Each row was made from one path, in order. Every step used is in the known rows, and no mark comes twice. Write each row's path.
Known rows
buda > sisun > gilu > muki: [-0.45 -0.40 -0.23 -0.26  0.19  0.39 -0.63 -0.19  0.32  0.01 -0.45  0.15
  0.16  0.35 -0.26 -0.06  0.26 -0.49]
serim > gilu: [-0.02 -0.24  0.05 -0.18 -0.11  0.22 -0.33 -0.02 -0.20 -0.04 -0.11 -0.05
 -0.06  0.09 -0.12  0.14  0.16  0.00]
gilu > muki > buda > sisun: [-0.33 -0.03 -0.21 -0.10  0.23  0.15 -0.35 -0.07  0.32 -0.35 -0.52  0.05
  0.10  0.15 -0.12  0.07  0.21 -0.24]
rakek > serim > gilu > sisun: [-0.09 -0.34 -0.30 -0.05 -0.11  0.37 -0.33  0.09 -0.14 -0.05  0.07 -0.13
 -0.07 -0.31  0.04  0.21  0.07 -0.10]
vetozo > serim > buda > sisun > gilu: [-0.23 -0.07 -0.42 -0.14  0.06  0.34 -0.08 -0.08  0.15 -0.16 -0.46 -0.04
 -0.14  0.17 -0.04  0.10 -0.09 -0.19]
rakek > serim > buda > sisun: [-0.23 -0.04 -0.38 -0.17  0.05  0.12  0.15  0.06  0.04 -0.16 -0.27 -0.08
 -0.06 -0.07 -0.07  0.27 -0.17 -0.04]
serim > buda > sisun: [-0.30  0.13 -0.20 -0.22  0.08  0.18  0.08  0.11  0.22 -0.20 -0.44 -0.04
  0.05  0.12 -0.23  0.23  0.08  0.02]
vetozo > serim > gilu: [ 0.08 -0.17 -0.10 -0.06 -0.26  0.18 -0.35 -0.12 -0.25  0.04 -0.02 -0.05
 -0.24  0.05  0.01  0.13 -0.03  0.04]
rakek > sisun > gilu > muki: [-0.44 -0.44 -0.31 -0.24  0.04  0.32 -0.60 -0.09  0.14 -0.15 -0.37  0.04
  0.12  0.21 -0.16 -0.09  0.22 -0.39]
rakek > serim > buda: [-0.03 -0.01 -0.20 -0.17 -0.11  0.02  0.22  0.01 -0.16 -0.24 -0.13 -0.14
 -0.05 -0.04  0.15  0.16 -0.30 -0.03]
sisun > gilu > muki > buda > serim: [-0.23 -0.43 -0.30  0.00  0.12  0.27 -0.30 -0.14  0.08 -0.23 -0.38  0.01
  0.00  0.22  0.19 -0.17 -0.24 -0.61]
sisun > gilu > muki > buda > serim > vetozo: [-0.21 -0.43 -0.24 -0.11 -0.11  0.18 -0.29 -0.18  0.36 -0.01 -0.10 -0.07
  0.12  0.12  0.19 -0.09 -0.25 -0.49]
vetozo > serim > gilu > sisun: [-0.05 -0.09 -0.28  0.02 -0.21  0.40 -0.42  0.06 -0.02 -0.02 -0.01 -0.08
 -0.14 -0.18  0.01  0.17  0.14  0.01]
muki > buda: [-0.01  0.09  0.07  0.00  0.05  0.17 -0.05 -0.12 -0.06 -0.48 -0.37 -0.14
  0.11  0.06  0.13  0.14 -0.01 -0.07]
sisun > gilu > muki > buda: [-0.16 -0.27 -0.12 -0.15  0.20  0.27 -0.43 -0.23  0.13 -0.45 -0.49 -0.02
  0.08  0.28  0.16 -0.14  0.08 -0.48]
rakek > serim > vetozo: [ 0.00 -0.19  0.03 -0.16 -0.39  0.05 -0.09 -0.21  0.03  0.17  0.28 -0.15
  0.21 -0.14  0.08  0.24 -0.21  0.00]
sisun > gilu: [-0.12 -0.29  0.05 -0.15  0.01  0.43 -0.31 -0.24 -0.06 -0.13 -0.31 -0.03
  0.17  0.26 -0.01  0.02  0.04 -0.31]
buda > sisun > gilu > muki > rakek > serim > vetozo: [-0.11 -0.39 -0.49 -0.40 -0.06  0.24 -0.53 -0.29  0.21  0.03  0.06  0.23
  0.21 -0.02  0.04 -0.11  0.13 -0.51]
buda > sisun > gilu > muki > rakek > serim: [-0.14 -0.40 -0.57 -0.28  0.17  0.34 -0.55 -0.27 -0.07 -0.19 -0.22  0.31
  0.09  0.09  0.05 -0.19  0.14 -0.62]
vetozo > serim > buda > sisun > gilu > muki > rakek: [-0.11  0.03 -0.70 -0.32  0.10  0.25 -0.30 -0.09  0.15 -0.32 -0.41  0.28
 -0.11  0.23  0.09 -0.24  0.11 -0.41]

Write each row's path
[-0.08 -0.17 -0.34 -0.21  0.01  0.46 -0.34 -0.11 -0.23 -0.43 -0.33  0.11
  0.16  0.02  0.02 -0.10  0.26 -0.31]  muki > rakek > sisun > gilu
[-0.15  0.02 -0.41 -0.25 -0.09  0.14 -0.43  0.00 -0.04 -0.34 -0.21  0.24
  0.17  0.03 -0.06 -0.17  0.34 -0.20]  gilu > muki > rakek > sisun
[ 0.06 -0.19 -0.55 -0.40  0.05  0.14 -0.12 -0.11 -0.17 -0.45 -0.18  0.18
 -0.03  0.11  0.34 -0.29 -0.10 -0.51]  sisun > gilu > muki > rakek > serim > buda
[ 0.01 -0.14 -0.61 -0.22 -0.23  0.09 -0.62  0.01 -0.24 -0.19 -0.04  0.22
 -0.24 -0.09  0.03 -0.15  0.26 -0.12]  vetozo > serim > gilu > muki > rakek > sisun
[-0.02 -0.14 -0.61 -0.31  0.19  0.34  0.03 -0.06 -0.17 -0.42 -0.34  0.11
 -0.04 -0.03  0.14 -0.02 -0.04 -0.38]  muki > rakek > serim > buda > sisun > gilu
[ 0.22 -0.01 -0.22 -0.12 -0.15  0.16 -0.07 -0.21 -0.44 -0.30  0.03  0.13
  0.12 -0.10  0.24 -0.02 -0.09 -0.19]  muki > rakek > serim
[-0.20 -0.22 -0.40 -0.34  0.19  0.42 -0.60 -0.20  0.12 -0.23 -0.41  0.35
  0.19  0.28 -0.11 -0.24  0.39 -0.56]  buda > sisun > gilu > muki > rakek
[-0.07 -0.50 -0.23 -0.24 -0.11  0.04 -0.50 -0.08 -0.19  0.06  0.07  0.03
 -0.17  0.02  0.03  0.01 -0.01 -0.22]  rakek > serim > gilu > muki
[ 0.15 -0.17 -0.48 -0.14 -0.10  0.39 -0.31  0.07 -0.33 -0.30  0.11  0.06
 -0.04 -0.38  0.19  0.03  0.20 -0.17]  muki > rakek > serim > gilu > sisun
[-0.45 -0.22 -0.39 -0.38  0.24  0.27 -0.29  0.01  0.40 -0.18 -0.56  0.09
  0.02  0.33 -0.21 -0.05  0.17 -0.39]  serim > buda > sisun > gilu > muki
[-0.39 -0.40 -0.56 -0.34  0.21  0.20 -0.23 -0.05  0.21 -0.15 -0.38  0.03
 -0.09  0.16 -0.03 -0.01 -0.07 -0.46]  rakek > serim > buda > sisun > gilu > muki
[-0.01 -0.30 -0.19  0.07 -0.02  0.20 -0.09  0.07 -0.23 -0.19 -0.19 -0.11
 -0.22 -0.07  0.11  0.14 -0.21 -0.15]  muki > buda > serim > gilu
[-0.32 -0.35 -0.18 -0.12  0.00  0.44 -0.36 -0.09 -0.04 -0.19 -0.37 -0.09
  0.12  0.09 -0.14  0.07  0.14 -0.24]  rakek > sisun > gilu
[-0.21 -0.05 -0.56 -0.46  0.24  0.29 -0.28 -0.01  0.22 -0.41 -0.52  0.27
  0.05  0.27 -0.05 -0.23  0.29 -0.47]  serim > buda > sisun > gilu > muki > rakek
[-0.12 -0.18  0.01 -0.05 -0.42  0.12 -0.03 -0.07  0.18  0.34  0.20 -0.07
  0.23 -0.02 -0.05  0.16 -0.28 -0.06]  buda > serim > vetozo
[-0.16 -0.19 -0.43 -0.07  0.08  0.10 -0.54 -0.05  0.12 -0.19 -0.35  0.03
 -0.33  0.04 -0.04  0.09  0.14 -0.15]  vetozo > serim > gilu > muki > buda > sisun
[ 0.28 -0.25 -0.29 -0.22 -0.14  0.18 -0.24 -0.11 -0.58 -0.22  0.10  0.11
 -0.12 -0.17  0.20  0.01  0.03 -0.14]  muki > rakek > serim > gilu
[-0.14 -0.23 -0.37  0.15  0.02  0.42 -0.16  0.25  0.00 -0.25 -0.20 -0.16
 -0.13 -0.28  0.11  0.17 -0.04 -0.18]  muki > buda > serim > gilu > sisun
[ 0.01  0.24 -0.18 -0.09 -0.22  0.05  0.15 -0.02 -0.03 -0.19 -0.19 -0.10
 -0.12  0.10  0.13  0.10 -0.24  0.08]  vetozo > serim > buda
